What can hang from each mark:
Z: B G
S: B
B: K R S Z
A: D V
D: A
G: Z
K: B
V: K

Known rows, with every way that one mark hangs from another:
A[D V]: [ 0.43  0.06 -0.01 -0.01 -0.28 -0.03  0.29 -0.30  0.13 -0.01 -0.48  0.23
 -0.55  0.34 -0.12  0.06 -0.14  0.21  0.35  0.21]
K[B[R S]]: [ 0.22  0.11  0.20  0.09 -0.05  0.12  0.06  0.09  0.20  0.13 -0.36 -0.22
 -0.10 -0.28  0.27  0.01  0.04  0.32  0.22  0.15]
D[A[V]]: [ 0.29  0.01  0.01 -0.08 -0.15  0.02  0.11  0.05 -0.07 -0.05 -0.37  0.33
 -0.17 -0.17 -0.06 -0.04 -0.10  0.20  0.05  0.26]
V[K[B[R S Z]]]: [ 0.05  0.14  0.09  0.26 -0.24  0.19 -0.07  0.26  0.26  0.17 -0.44 -0.20
 -0.03 -0.42  0.21 -0.18 -0.06  0.22  0.22  0.26]
K[B[R Z[G]]]: [ 0.01  0.10  0.31  0.04 -0.26  0.15  0.18  0.22  0.01  0.06 -0.33 -0.10
 -0.15 -0.18  0.04 -0.22 -0.01  0.11  0.40  0.19]
S[B]: [ 0.14  0.06 -0.01  0.02  0.00  0.02 -0.12  0.07  0.00 -0.11  0.10  0.00
 -0.53 -0.04  0.05  0.03 -0.06  0.37 -0.06  0.06]
Z[B[R S] G]: [ 0.28  0.08  0.15  0.31  0.31  0.21 -0.06  0.05  0.07  0.01 -0.24  0.02
 -0.06 -0.17  0.05 -0.15 -0.01  0.01  0.29  0.09]
V[K]: [-0.12  0.01 -0.03  0.19  0.11  0.07 -0.24  0.08  0.05 -0.03 -0.07  0.04
  0.02 -0.05  0.02 -0.11 -0.08 -0.08  0.02  0.08]
Z[B[K R] G]: [ 0.24  0.08  0.22  0.44  0.15  0.26  0.11  0.06 -0.03 -0.04 -0.14  0.02
  0.29 -0.01 -0.01 -0.22 -0.02 -0.26  0.32  0.14]
A[D V[K[B[S]]]]: [ 0.39  0.12  0.06  0.14 -0.26  0.08  0.12 -0.14  0.33  0.03 -0.56  0.07
 -0.79  0.15  0.05  0.01 -0.20  0.51  0.46  0.28]
Z[G]: [-0.21 -0.04  0.12  0.00  0.21  0.06 -0.01 -0.01 -0.15 -0.06  0.01  0.08
 -0.11  0.07 -0.11 -0.08 -0.07 -0.08  0.21 -0.02]
Z[B[K R S] G]: [ 0.25  0.11  0.15  0.49  0.18  0.29  0.10  0.02  0.09  0.08 -0.21 -0.07
  0.29 -0.16  0.08 -0.13 -0.04 -0.10  0.32  0.12]
B[K R S Z[G]]: [-0.12  0.12  0.02  0.39 -0.24  0.26  0.30  0.03  0.04  0.32 -0.45 -0.12
  0.61 -0.34  0.07 -0.10 -0.12 -0.14  0.32  0.23]
A[V]: [ 0.16  0.05 -0.02 -0.01 -0.10 -0.02  0.16 -0.06 -0.03 -0.02 -0.25  0.17
 -0.26  0.14 -0.03  0.05 -0.10  0.10  0.24  0.05]
D[A[V[K[B[R S]]]]]: [ 0.38  0.10  0.12  0.15 -0.09  0.17 -0.03  0.18  0.11  0.04 -0.73  0.20
 -0.21 -0.44  0.16 -0.12 -0.13  0.36  0.24  0.44]
Z[B G]: [ 0.15  0.02  0.16  0.14  0.24  0.13 -0.07  0.09 -0.03 -0.16  0.15  0.08
 -0.27  0.10 -0.13 -0.19 -0.01 -0.02  0.20 -0.05]
S[B[K R Z[G]]]: [ 0.02  0.14  0.09  0.32 -0.26  0.22  0.17  0.13 -0.08  0.07 -0.23 -0.03
  0.00 -0.18  0.02 -0.15 -0.14  0.06  0.24  0.29]
G[Z[B]]: [ 0.34  0.16  0.19  0.19 -0.09 -0.04 -0.12  0.05  0.17 -0.12  0.10 -0.20
 -0.43  0.03 -0.16 -0.07  0.04  0.05  0.07  0.00]
K[B[S Z]]: [ 0.06  0.13  0.06 -0.04 -0.45  0.08  0.16  0.20  0.23  0.16 -0.10 -0.28
 -0.25 -0.30  0.14 -0.01  0.00  0.48  0.13  0.05]
D[A[V[K[B[Z]]]]]: [ 0.23  0.09  0.08 -0.01 -0.43  0.11  0.06  0.29  0.06 -0.02 -0.46  0.21
 -0.34 -0.33 -0.01 -0.21 -0.14  0.36  0.17  0.37]
B[K]: [-0.04  0.04  0.00  0.19 -0.15  0.09  0.17 -0.03  0.00  0.08  0.03 -0.10
  0.39  0.01  0.04  0.02 -0.03 -0.09  0.04  0.04]

Rows:
[ 0.26  0.05  0.14  0.00 -0.16  0.10 -0.05  0.21  0.03 -0.10 -0.41  0.23
 -0.39 -0.24  0.03 -0.15 -0.13  0.35  0.17  0.34]  D[A[V[K[B]]]]
[ 0.24  0.12  0.06  0.32 -0.10  0.16  0.07  0.03 -0.01  0.02 -0.19 -0.07
  0.04 -0.14  0.15 -0.01 -0.07  0.14  0.07  0.25]  S[B[K R]]
[ 0.01  0.13  0.23  0.09 -0.22  0.18  0.17  0.19  0.12  0.17 -0.40 -0.19
 -0.13 -0.34  0.13 -0.13 -0.04  0.26  0.39  0.18]  K[B[R S Z[G]]]
[ 0.06  0.14 -0.08  0.19 -0.48  0.12  0.15  0.14  0.04  0.06  0.08 -0.13
 -0.11 -0.15  0.03 -0.04 -0.10  0.27 -0.02  0.14]  S[B[K Z]]
[ 0.08  0.16 -0.09  0.40 -0.43  0.20  0.31  0.04  0.17  0.37 -0.46 -0.21
  0.70 -0.41  0.17 -0.03 -0.06 -0.08  0.13  0.25]  B[K R S Z]
[ 0.20  0.01 -0.02  0.05 -0.06  0.08 -0.09  0.11 -0.03 -0.07 -0.43  0.36
 -0.15 -0.21 -0.04 -0.13 -0.16  0.12  0.07  0.33]  D[A[V[K]]]
[-0.11  0.12  0.01  0.19 -0.31  0.16  0.14  0.13 -0.08  0.01  0.09 -0.06
 -0.18 -0.08 -0.07 -0.10 -0.16  0.21  0.14  0.12]  S[B[K Z[G]]]
[ 0.07  0.10  0.16  0.27  0.06  0.17 -0.18  0.16  0.22  0.09 -0.40 -0.16
 -0.08 -0.30  0.26 -0.10 -0.05  0.21  0.22  0.22]  V[K[B[R S]]]
[ 0.35  0.19  0.11  0.23 -0.06 -0.01 -0.13  0.02  0.27 -0.01  0.04 -0.28
 -0.41 -0.11 -0.08  0.01  0.03  0.18  0.08 -0.01]  G[Z[B[S]]]
[ 0.35  0.12  0.14  0.10 -0.40  0.16  0.07  0.29  0.06  0.02 -0.72  0.24
 -0.17 -0.43  0.06 -0.26 -0.13  0.21  0.25  0.49]  D[A[V[K[B[R Z]]]]]
[-0.07  0.09  0.02  0.20 -0.09  0.17  0.14  0.07  0.03  0.24 -0.47 -0.02
  0.21 -0.35  0.03 -0.12 -0.08 -0.04  0.29  0.19]  B[R S Z[G]]
[ 0.43  0.24  0.19  0.52 -0.13  0.11  0.03 -0.01  0.27  0.10 -0.23 -0.34
  0.09 -0.20  0.02 -0.02  0.02 -0.02  0.19  0.16]  G[Z[B[K R S]]]
[-0.12  0.09  0.10  0.34 -0.28  0.22  0.31  0.07 -0.08  0.19 -0.37 -0.03
  0.58 -0.16 -0.03 -0.19 -0.10 -0.33  0.33  0.25]  B[K R Z[G]]
[-0.28  0.06  0.02  0.19 -0.34  0.16  0.29  0.07 -0.09  0.13 -0.02 -0.06
  0.36 -0.06 -0.12 -0.14 -0.12 -0.17  0.22  0.07]  B[K Z[G]]
[-0.12  0.07  0.24 -0.10 -0.32  0.10  0.16  0.23  0.00  0.00 -0.02 -0.14
 -0.35 -0.08 -0.04 -0.16 -0.03  0.24  0.31  0.04]  K[B[Z[G]]]
[ 0.31  0.22  0.11  0.39 -0.18  0.06  0.00 -0.01  0.27  0.05  0.06 -0.36
 -0.08 -0.11 -0.05  0.03  0.01  0.11  0.10  0.02]  G[Z[B[K S]]]
[ 0.47  0.21  0.18  0.36 -0.01  0.04 -0.11  0.01  0.27  0.04 -0.25 -0.26
 -0.23 -0.21  0.00 -0.04  0.04  0.05  0.17  0.13]  G[Z[B[R S]]]
[ 0.21  0.12  0.16  0.09 -0.40  0.11  0.20 -0.04  0.15 -0.04 -0.54  0.17
 -0.83  0.24 -0.14 -0.18 -0.25  0.32  0.62  0.31]  A[D V[K[B[Z[G]]]]]
[ 0.06  0.11  0.10  0.14 -0.12  0.13  0.02  0.16 -0.07 -0.01 -0.25  0.06
 -0.34 -0.20 -0.02 -0.17 -0.12  0.15  0.21  0.24]  S[B[R Z[G]]]
